Known rows, with every step that occurs:
sifa-limib-nubal: [-2.67  1.78  1.89  3.53  3.87  0.81 -1.28  0.64 -0.20 -1.97  0.23  5.55
 -1.74  2.15 -1.58  1.38 -1.07 -2.21 -2.12  0.07  1.49  0.37  0.74  1.41
 -1.81]
tobura-limib-sifa: [ 0.30 -4.64  0.53  2.31  2.94 -6.51 -1.18 -7.67  0.08  1.62 -0.95  1.15
  2.02  2.39  1.58  0.14 -0.56 -5.84 -1.18  0.70  3.63 -1.84 -2.48  0.38
  0.72]
tobura-limib: [ 2.53 -2.07 -0.72 -1.37  2.48 -3.51  0.66 -3.77 -0.52 -0.46 -0.50 -0.08
  1.75  2.34  0.43  1.32 -0.11 -1.76 -1.53  0.86  1.60 -1.03 -1.89  0.35
  0.42]
limib-tevu: [-0.22  0.00 -0.91  0.90  1.75 -2.03 -0.01  1.39 -0.86  0.45 -1.18 -1.44
 -2.22  0.12 -0.32  1.35 -1.22 -0.82  1.90  1.32  1.28 -2.00 -1.40  0.94
  0.55]
tevu-sifa: [ 0.91  3.67 -3.13 -4.48  0.90  1.07 -1.12  1.25 -2.21  4.36  2.27 -5.45
  2.13  0.10 -0.96  0.14 -1.59  0.48 -1.11 -3.13  1.67 -2.09 -0.90 -0.13
 -0.64]
beze-limib-sifa-nubal-tobura: [ 1.50  1.99  0.60  2.48 -1.30  2.54 -0.29 -1.89  1.10 -1.60  0.91  5.61
 -0.13 -1.22  0.54 -1.81  1.09 -1.64 -0.51  1.73 -1.86 -1.51 -1.76 -2.33
 -2.52]
nubal-tobura-limib: [ 4.76 -3.83 -0.05 -4.00  1.03 -0.11  2.19 -3.49  3.01 -1.95 -0.21 -0.22
  1.35 -1.15  0.31 -1.11  0.53  0.75  0.24  0.81  1.28 -0.48 -1.76 -1.82
 -0.21]
limib-nubal-sifa-tevu: [-1.48  0.46  1.88 -2.03  1.19  3.09 -0.70  0.88  3.02  3.77 -3.14 -0.96
 -1.12  1.50  0.70  2.31 -3.68  2.89  0.74  0.76  4.50 -1.51  1.58 -0.09
 -0.57]
limib-beno-nubal-beze: [-3.94 -3.60  0.15  1.34 -3.43 -0.46 -0.66  2.50  2.04 -2.08 -5.98  0.07
  0.52  1.30 -0.75  0.66  0.75  1.32  3.50  2.67 -3.85  5.10  4.14  1.00
  0.70]
beno-nubal: [-2.23  1.72 -3.86  1.10 -2.11 -0.14 -1.79  3.84 -1.34  1.36 -2.20  0.99
  1.52  3.17 -1.90  2.58 -0.35 -1.76  0.71  2.68 -2.12 -0.17  3.62 -0.64
 -1.10]
tevu-sifa-limib-tulez: [-0.46  1.23  0.50  1.93  3.00  0.20 -0.86  1.89 -2.33  0.10  2.86 -1.29
 -1.65 -0.78 -0.55 -1.38 -0.81 -4.44 -2.02 -3.93  1.93 -3.52  0.96 -0.05
  0.35]
nubal-tobura-limib-tulez: [ 4.46 -7.53  1.65 -0.10  2.67 -2.48  1.73 -1.86  3.51 -3.40 -2.22  0.20
  0.09 -1.48  1.00 -0.83 -0.58 -1.53  1.86  1.85  0.06  0.21 -1.14 -2.72
  0.15]
tevu-sifa-limib-nubal-beze: [-3.32  1.48  2.46  0.14  2.14  2.54 -0.18  0.72  0.67  1.03  2.34 -0.77
  0.82 -1.89 -0.95 -2.34 -1.70  2.24 -0.69 -4.79  2.30  2.83  2.60  1.33
 -0.47]
tevu-sifa-nubal: [-0.64  7.32 -2.91 -0.90 -0.55  4.03  0.59  5.28 -3.10  3.10  2.93 -2.06
 -0.72  1.95 -1.91  2.05 -3.01  1.01 -2.91 -2.80 -0.13 -3.75 -1.12  0.18
  0.06]
tobura-limib-beno: [ 0.99 -6.02  2.09  0.37  2.27 -5.11  0.33 -4.33 -0.11 -2.05 -3.09  0.92
 -0.35  2.47  0.86  1.77  2.10 -1.90 -1.63  1.46  0.55  1.17 -3.48  1.94
  2.04]
limib-tevu-sifa-nubal: [-2.44  4.47 -0.96  2.35 -0.43  1.93  1.09  6.42 -4.24  3.39  2.46 -2.23
 -3.52  0.26 -0.98  2.03 -2.52  0.69 -1.20 -2.70  1.62 -4.40 -2.57  1.45
  1.90]
tobura-nubal-sifa: [ 4.29 -1.50 -1.95 -3.75 -4.52  1.29  0.46 -3.97  3.85 -1.10  0.45 -1.32
  1.17  2.74  1.32  5.69 -4.65  1.49 -0.01  3.30  2.95  0.72 -1.56 -1.04
 -0.84]
kuvem-limib: [ 2.33  0.53 -2.66 -2.43  1.09 -2.41 -4.55 -2.45  2.51 -0.14  1.79  1.25
  2.43  1.51 -2.72  0.57  0.66 -2.01 -0.76  0.48 -1.95  1.08  3.02 -1.60
 -0.92]
tevu-sifa-limib: [-0.68  4.91 -1.32 -2.00  1.41  2.59 -0.53  0.06 -2.59  1.22  4.88 -1.63
 -0.35 -0.16 -1.02 -1.31 -0.05 -1.91 -3.52 -4.80  3.42 -4.26  0.61  0.48
 -0.07]
sifa-tevu: [-1.13  4.13 -0.94 -1.14  2.47  2.93  0.08  3.53 -0.68  2.48 -1.71 -2.36
 -2.32  2.79 -0.20  1.34 -1.33  0.10  0.12  0.53  0.47 -4.07  1.45  0.83
 -0.11]
nubal-beze-limib-sifa-tevu: [-1.83  0.95  2.55  1.21  1.71 -0.31 -0.89 -4.19  0.55  2.24 -1.77  0.02
  0.92 -1.21  2.98 -4.47  1.65 -0.95  1.92  0.31 -0.03  0.42  2.71  0.45
 -0.82]
beze-limib: [ 2.82  3.18 -1.82 -2.33  1.81 -1.52 -1.58 -2.23 -1.81 -0.72  0.11  1.25
  2.51  0.62  0.02 -0.37  2.47 -0.88 -0.76  2.15 -2.35  0.78 -0.48 -0.55
 -2.70]
limib-tevu-sifa: [-0.61  0.96 -1.35 -1.01  1.43 -1.36 -0.76  2.36 -3.09  4.67  2.17 -5.87
 -0.90 -2.06  0.03 -0.14 -1.32  0.21  0.48 -2.94  3.55 -2.57 -2.15  0.89
  1.21]
beno-nubal-tobura-limib-tevu-sifa: [-1.27 -6.11  0.35  0.74 -2.54 -1.32  1.12  2.24 -1.03  3.08  1.94 -2.59
 -0.16 -3.40  0.66 -1.64  1.88  0.37  1.12 -1.51  2.58 -1.45 -0.64 -1.09
  2.27]

Rows:
[-0.65 -8.63  0.70  0.31 -4.26 -3.93 -0.92 -4.27  1.85 -1.10 -4.59  1.44
  1.29  2.18  1.36  2.31  1.63 -0.71 -0.34  2.47  2.16  0.61  0.65 -0.09
  2.52]
tobura-limib-beno-nubal-sifa
[-0.87  2.62  1.57  3.04 -0.82  0.62  2.93  2.26 -0.69 -3.26 -0.75  2.92
 -2.28 -1.88  0.86 -1.01  1.03  2.33  1.81  1.57 -3.11  1.96  0.13  0.79
  0.24]
sifa-nubal-beze-limib-tevu
[ 1.80  4.10 -2.05 -1.56 -1.82  7.03  2.36  4.66  2.49 -2.75 -0.10  1.84
 -2.16  0.02 -2.18  1.66 -2.33  2.45  0.16  1.17 -1.48 -2.34 -0.45 -2.09
 -1.27]
sifa-nubal-tobura
[ 1.25  5.32 -2.17 -3.28 -2.44  7.59  2.02  5.38  0.46  1.31  3.18 -2.38
 -1.07 -1.29 -1.86  0.14 -2.57  3.55 -1.33 -2.80  0.02 -3.82 -1.17 -2.18
 -0.59]
tevu-sifa-nubal-tobura
[-5.76  0.11  1.29  4.61 -1.97 -0.38 -2.15 -0.14 -0.54  3.28 -3.04  1.82
  1.31  0.30  2.21 -3.70  2.49 -1.98  2.63  1.83 -2.20  1.32  6.62  0.17
 -0.77]
beno-nubal-beze-limib-sifa-tevu
[-1.79  1.34  0.88  3.48  2.08  0.06  0.65  1.03 -1.72 -2.69  1.03  2.56
 -4.98 -0.22 -0.40 -0.07  0.12 -3.47 -0.49 -0.83  3.35 -4.13 -0.35  1.76
  1.05]
sifa-limib-tevu
[-1.66 -0.21  1.79  2.04  1.37  0.59 -0.27 -1.16 -0.54 -4.51 -1.06  3.61
 -3.94  1.66 -0.79  0.68  1.81 -3.23 -2.36 -0.22  0.56 -1.58 -0.74  2.30
  0.57]
sifa-limib-beno
[ 0.86 -4.80 -1.30 -0.61 -2.36 -0.01  0.62 -0.06  1.99 -1.17 -1.15  2.03
  1.74  0.47 -0.58 -0.12  1.47 -0.40  0.92  2.21 -1.11  0.43  1.87 -2.31
 -0.27]
beno-nubal-tobura-limib
[ 2.71  1.87 -0.75 -3.71  0.78 -0.26  0.26 -3.05  0.59 -2.02 -0.96 -0.33
  3.81 -1.97  0.80 -3.06  1.90  2.40  2.08  1.37 -3.06  4.31  1.96 -0.57
 -2.15]
nubal-beze-limib
[ 2.32  0.90 -0.29 -2.42 -1.13  4.04  3.51  1.17  0.07  0.33  3.86 -0.96
 -0.50 -1.11 -0.32 -0.08 -1.08  2.43 -2.89 -3.17  1.30 -3.33 -2.96 -1.69
  0.96]
tevu-sifa-nubal-tobura-limib
[ 0.88 -3.84  0.50 -0.64  0.67 -3.82 -4.55 -2.91  2.83 -2.04 -0.74  2.02
  0.26  1.92 -2.12  1.11  2.70 -1.92 -0.81  0.85 -2.55  2.87  1.40  0.03
  0.57]
kuvem-limib-beno
[ 1.50 -2.30  2.13 -1.87  0.27 -1.60  0.03 -3.57  1.29 -3.97 -3.46  0.40
  1.58 -1.46  1.22 -2.46  4.07  2.27  2.00  1.79 -4.28  6.32  0.02  0.95
 -0.49]
nubal-beze-limib-beno
[-1.03  5.18  0.34  2.70 -0.36  0.37  0.77  4.21 -5.61  2.47  3.88  0.48
 -1.94 -1.38  0.39 -0.25  1.44  0.53 -2.20 -1.81 -0.43 -2.55 -2.91  1.13
  0.49]
beze-limib-tevu-sifa-nubal
[-2.34  3.36 -1.27  5.07  0.07  0.13 -1.03 -0.22 -0.24  1.37 -0.82  3.54
 -1.37  3.55 -1.04  2.28 -3.68 -4.00 -1.51  0.85  0.24 -3.72 -1.07  0.00
 -0.11]
limib-sifa-nubal
[-2.14  1.12  0.41  1.16 -1.71  0.09 -1.14  3.30  1.35  1.21  4.39 -1.36
 -1.14 -2.65 -1.78 -1.30 -0.85  2.31  0.68 -4.08 -0.73  0.80  2.95  0.23
  2.84]
kuvem-limib-tevu-sifa-nubal-beze
[-2.83  3.45  0.13  1.05 -1.54  2.80  2.97  5.58 -0.86  1.78  1.36 -3.89
 -2.57 -2.28 -0.23 -0.23 -3.24  3.85  1.70 -3.33  0.58 -1.10 -0.03  1.59
  2.27]
limib-tevu-sifa-nubal-beze
[-0.92  2.52  2.01 -0.15 -2.11  2.03  1.24  1.14 -1.89 -1.31  0.48 -0.23
 -0.20 -1.77  0.65 -1.68  2.55  4.08 -1.11 -2.29 -3.90  3.49 -0.98  1.42
  0.73]
tevu-sifa-nubal-beze-limib-beno
[ 1.03 -1.35 -0.14 -2.96  0.53  0.23 -1.73 -2.27  3.81  1.55 -2.76 -0.08
  2.36  0.74 -0.65  2.30 -3.81  2.45  1.10  1.05  3.41  1.59  0.08 -1.09
 -1.69]
limib-nubal-sifa
[ 2.65 -1.85  1.09 -0.17  2.44 -2.88  0.04 -1.03  1.17 -3.18 -2.89 -0.02
  2.36 -2.54  1.29 -2.71  1.30 -0.09  3.56  2.15 -4.45  5.12  2.94 -1.49
 -1.48]
nubal-beze-limib-tulez
[-2.66 -6.62  0.97  3.86 -1.31 -5.24 -0.42 -0.67 -1.00 -1.29 -4.35  2.95
  0.09  4.12  0.07  2.62  3.11 -2.94 -1.10  2.96 -1.56  2.06  0.12  1.54
  1.79]
tobura-limib-beno-nubal
[ 2.52 -5.45  1.42 -2.46  0.83 -1.47  2.17 -1.07  0.23  2.13  3.17 -4.55
 -0.29 -4.78  1.35 -2.51  0.69  1.63  0.44 -3.07  4.56 -2.25 -4.12 -0.59
  2.13]
nubal-tobura-limib-tevu-sifa
[ 0.99  1.54 -0.12 -0.96  1.36 -2.56 -1.22 -0.06 -4.82  3.55  3.36 -3.32
  0.75 -3.30  1.29 -2.19  2.94 -0.16 -0.50 -2.04  1.04 -0.69 -2.56  0.82
 -0.23]
beze-limib-tevu-sifa
[-1.50 -4.30 -0.69  0.27 -3.91  2.16 -0.72  3.70  2.78 -2.11 -4.12  1.44
 -1.04 -0.03 -1.37  0.93  1.93  0.88  2.39  3.37 -3.42  1.89  1.64 -1.33
 -0.28]
limib-beno-nubal-tobura
[ 1.81 -0.81 -0.85 -0.92 -2.63  1.14  1.98 -1.01  3.47 -2.70 -0.29 -1.36
  1.35  2.33  0.87  3.90 -3.67  2.39  2.11  3.14 -1.49  5.38  0.43  0.39
 -0.95]
tobura-nubal-beze
[ 0.47  6.42 -0.63 -2.17 -1.39  3.42  1.65  1.51 -2.01  0.61  2.91 -1.17
  2.04 -2.08  0.13 -2.28  0.51  3.95 -0.87 -2.52 -3.21  1.50  1.32 -0.12
 -1.03]
tevu-sifa-nubal-beze-limib
[ 1.39  0.51  0.21  0.95  1.95 -3.42 -0.68 -0.87 -2.92 -0.52 -0.09  1.04
 -0.39 -1.50  0.94 -0.90  2.77 -1.26  1.03  1.92 -0.55  0.47 -1.92  0.65
 -0.83]
beze-limib-tevu
[ 1.58 -3.08  1.95  2.90 -2.44 -3.24 -0.87 -7.09  2.29 -1.60  0.57  2.30
  3.50  0.51  3.04  0.41 -0.14 -1.67  1.32  3.72 -1.58  6.60 -0.45  0.19
 -1.96]
tobura-nubal-beze-limib-sifa
